Each row was made from one walk, in order. Every step used is in the known rows, and no mark comes twice. Write each row's walk.
Known rows:
D -> H: [-2.337 -0.191 -0.264  1.653 -1.867 -0.230 -0.853  1.214  1.192 -1.706
  3.678 -1.001 -1.538 -4.482 -0.826  0.144 -2.779 -1.591]
P -> Y -> C -> H -> D: [-1.731  1.929 -0.269 -0.510 -3.012 -1.226 -0.532 -0.502 -2.955 -3.414
 -2.154  1.322 -2.198  4.008 -0.579  2.585  2.335  2.960]
P -> H -> D: [-3.116  0.878  0.005 -3.264 -2.036 -1.222  1.587  3.676 -0.390  0.067
 -2.048 -3.114 -2.095  2.963 -1.890  0.827  2.841 -0.044]
Y -> D: [-0.858  1.577  3.137 -2.521  0.018  1.479  0.004  0.104  2.160 -1.876
 -0.464  1.378 -2.644 -0.431 -1.125  0.902 -1.185  1.198]
P -> H -> D -> E: [-3.152 -0.140 -0.146 -2.237 -1.041 -0.226  2.104  3.302 -0.814  1.881
 -0.095 -3.553 -0.806  2.633 -1.282  0.910  2.336 -1.042]
Y -> D -> H -> P: [-1.106  1.336  1.420 -0.873  0.484  0.720  1.349  0.889  2.340 -3.737
  0.280  1.899 -1.708 -3.666 -0.869  1.230 -2.479 -1.288]
D -> H -> P -> Y -> C: [-1.121  0.934 -1.182  1.637 -2.080 -0.574  0.467  0.626 -1.892 -4.727
  2.851  1.970 -1.951 -1.452 -0.320  2.131 -1.098 -1.569]
H -> D -> E: [-3.163  0.062  1.622 -0.626 -0.390  1.327  0.980  1.416 -0.558  1.394
 -0.497 -3.415 -0.470 -0.218 -0.675  1.123  0.524  2.093]
C -> H -> P -> Y -> D -> E: [-0.462 -0.446  0.040  0.942  0.563 -1.272  0.545  1.728 -0.437 -0.013
 -2.471  4.159 -0.522  1.060  0.722  2.564 -1.229 -1.742]
P -> H: [-1.581 -0.038 -0.041 -2.332 -2.045 -1.184 -0.068  2.879  0.073  0.626
  1.282 -0.770 -2.624  3.018 -1.600  0.534  0.574 -2.322]
Y -> D -> H: [-1.822  1.248  1.618 -0.573 -0.282  1.121  0.689  0.216  2.761 -3.065
  1.377  0.373 -1.621 -4.181 -0.890  0.546 -1.913 -0.416]
Y -> D -> E -> C -> H -> P: [-0.091 -0.063  0.524 -0.940  2.734  0.263  0.210 -1.103  1.789  3.784
 -1.712  3.157 -0.737 -1.670 -1.193  1.269 -2.393  1.722]
B -> E -> C -> H -> P -> Y -> D: [-0.566 -0.257 -3.931  0.654  1.311 -0.594 -0.142 -0.775 -0.350  1.788
 -0.919  3.959  0.303 -1.326  0.413  1.448 -0.464  2.032]
H -> D -> E -> C: [-2.916  0.159  0.340 -0.399  0.056  0.624  0.406  0.175 -0.757  4.820
 -1.497 -2.927 -0.729 -1.552 -1.515  0.728  1.136  5.019]
B -> E -> D -> H -> P -> Y -> C: [-1.105  0.203 -1.327  1.485  1.357  1.353  1.965 -0.675 -1.997 -4.366
  2.760  1.252  0.496 -0.942  1.404  1.119 -0.149  0.293]
D -> H -> P: [-1.373 -0.135 -0.482  1.228 -0.911 -0.834  0.001  1.998  0.686 -2.519
  2.187  0.825 -1.589 -3.840 -0.824  0.985 -3.430 -2.686]
H -> P -> Y: [-0.428  0.766  0.984  0.700 -1.824 -0.086  0.568  2.722 -2.998 -1.890
  0.067  2.992 -2.957  2.042  0.614  2.571  0.908 -0.667]
B -> E -> C -> H: [-0.945 -1.333 -4.305  0.479  0.911 -1.142 -2.431 -1.296  0.948  3.502
  0.510  1.960  0.291 -2.026 -0.670  0.164 -2.589  2.245]
Y -> C -> H: [ 0.184  0.843 -0.306 -2.744 -1.031 -2.288 -3.415 -2.792  0.987 -2.856
 -1.172  2.916 -2.457  3.434 -2.997  1.358 -4.002  1.411]
B -> E -> U: [-2.541 -0.550 -2.130  0.601  0.971  1.626  1.196  1.185  1.253  1.526
  0.976  1.971  0.151 -2.025 -1.251  0.909 -0.962 -1.630]
C -> H: [-1.163 -0.735  0.054 -0.223 -0.938 -2.523 -2.577  1.135  1.779  0.677
 -2.076  1.683 -1.408  0.229 -1.186  0.686 -3.391 -0.516]

Write each row's walk:
[-0.596 -1.604 -1.662  2.507  0.740 -0.913 -0.892 -0.041 -1.693  6.572
  0.353  2.415 -0.353 -0.782 -0.077  1.477 -0.956  1.364]	D -> E -> C -> H -> P -> Y
[ 0.380  1.657  0.500 -0.887 -1.842 -0.264 -0.096  0.286 -3.402 -4.052
  0.365  3.974 -3.410  4.058 -0.517  3.031  0.314  0.391]	H -> P -> Y -> C
[-1.785  0.203 -0.913  2.791 -2.058 -0.405  0.930  2.619 -1.608 -3.031
  2.718  1.193 -1.552 -3.038  0.604  1.727 -0.585 -2.505]	D -> H -> P -> Y
[-1.418  0.431  0.248  1.815 -0.369  0.842  0.801 -0.059 -1.504  2.727
 -0.003  2.297 -0.875 -0.447  0.963  1.810  2.341  2.140]	P -> Y -> D -> E -> C -> H
[-0.869 -1.915 -1.276  1.524  1.113 -0.887 -2.193 -1.135  0.464  7.442
  0.930  1.007 -0.240 -1.842 -1.175  0.415 -2.807  1.944]	D -> E -> C -> H
[-0.928  0.280  2.897 -1.204  1.311  2.705  0.632 -0.496  1.633  0.379
  1.989  0.794 -1.030 -0.867 -0.332  1.103 -1.804 -0.004]	Y -> D -> E
[-0.317 -1.828 -1.482  1.217  1.738 -1.304 -1.684 -0.636  0.083  6.905
  0.017  2.140 -0.382 -1.481 -1.194  0.985 -3.205  1.299]	D -> E -> C -> H -> P
[-2.346  1.613  1.110  1.907 -2.269  1.592  1.731  1.372 -1.115 -3.243
  2.076  0.832 -1.821 -2.114  1.208  1.632  2.569 -0.019]	P -> Y -> D -> H
[-1.741  1.070 -0.419  0.392 -2.141 -0.445 -0.122 -0.879 -3.229 -1.974
 -0.454  1.017 -1.218  3.758 -0.078  2.707  2.006  2.197]	P -> Y -> C -> H -> D -> E
[-2.138  0.189  2.931  1.450  0.651  0.267  1.164  1.134  0.768 -0.642
  0.291 -1.631 -1.395 -3.666 -0.201 -0.738 -0.501  1.427]	E -> D -> H
[-0.300  0.838  1.669  0.467  0.094  1.513  2.067  1.882 -2.211 -1.482
  0.531  3.368 -1.892  1.361  1.133  2.884  0.903 -0.944]	H -> P -> Y -> D -> E
[-2.608  1.308 -0.792  0.781 -1.527 -0.305  1.367 -0.228 -2.634 -0.089
 -2.357  1.952 -1.014  2.736 -1.140  2.904  2.833  1.686]	P -> Y -> C -> H -> D -> E -> U
[-2.747 -0.873  0.022 -0.116  0.050 -1.593 -0.405  1.478  0.955  1.896
 -3.604 -1.169  0.425 -0.155 -0.885  1.186 -1.475  0.765]	C -> H -> D -> E
[-0.573 -0.284 -0.546  0.922 -1.153 -2.703 -0.680  2.571 -0.994 -0.683
 -3.104  3.876 -1.595  1.592  0.134  2.272 -1.181 -1.366]	C -> H -> P -> Y
[-0.471  0.378  0.095  0.053 -0.397 -2.084  0.150  2.057 -0.135 -1.493
 -4.054  4.486 -1.552  1.287  0.157  2.433 -0.874 -1.018]	C -> H -> P -> Y -> D
[-1.133  0.765 -0.277 -2.633 -0.274 -1.445 -1.698 -2.506  0.272 -1.800
 -2.283  0.615 -0.960  3.139 -2.642  1.726 -2.464  2.420]	Y -> C -> H -> D -> E
[-0.104  0.897  0.619  0.636  0.405  0.947  1.625  0.880 -2.391  1.267
 -0.324  3.669 -2.046  0.382  0.468  2.557  1.464  1.355]	H -> P -> Y -> D -> E -> C
[-1.024  1.286  2.079  1.201  0.468 -0.017  2.109  0.325 -1.786 -3.383
 -0.235  0.885 -1.914 -0.925  0.031  0.973  0.683  1.614]	E -> D -> H -> P -> Y -> C
[-0.739  1.337 -0.387  0.129 -2.937 -1.198 -1.574 -1.088 -2.660 -3.091
  0.069  2.881 -2.562  4.040 -0.448  2.377  0.845  1.503]	P -> Y -> C -> H
[-1.949 -0.738 -4.183 -0.090  0.821 -1.160 -1.289 -0.850  0.716  3.192
 -1.724  0.379  0.683 -1.997 -0.860  0.348 -1.092  3.648]	B -> E -> C -> H -> D
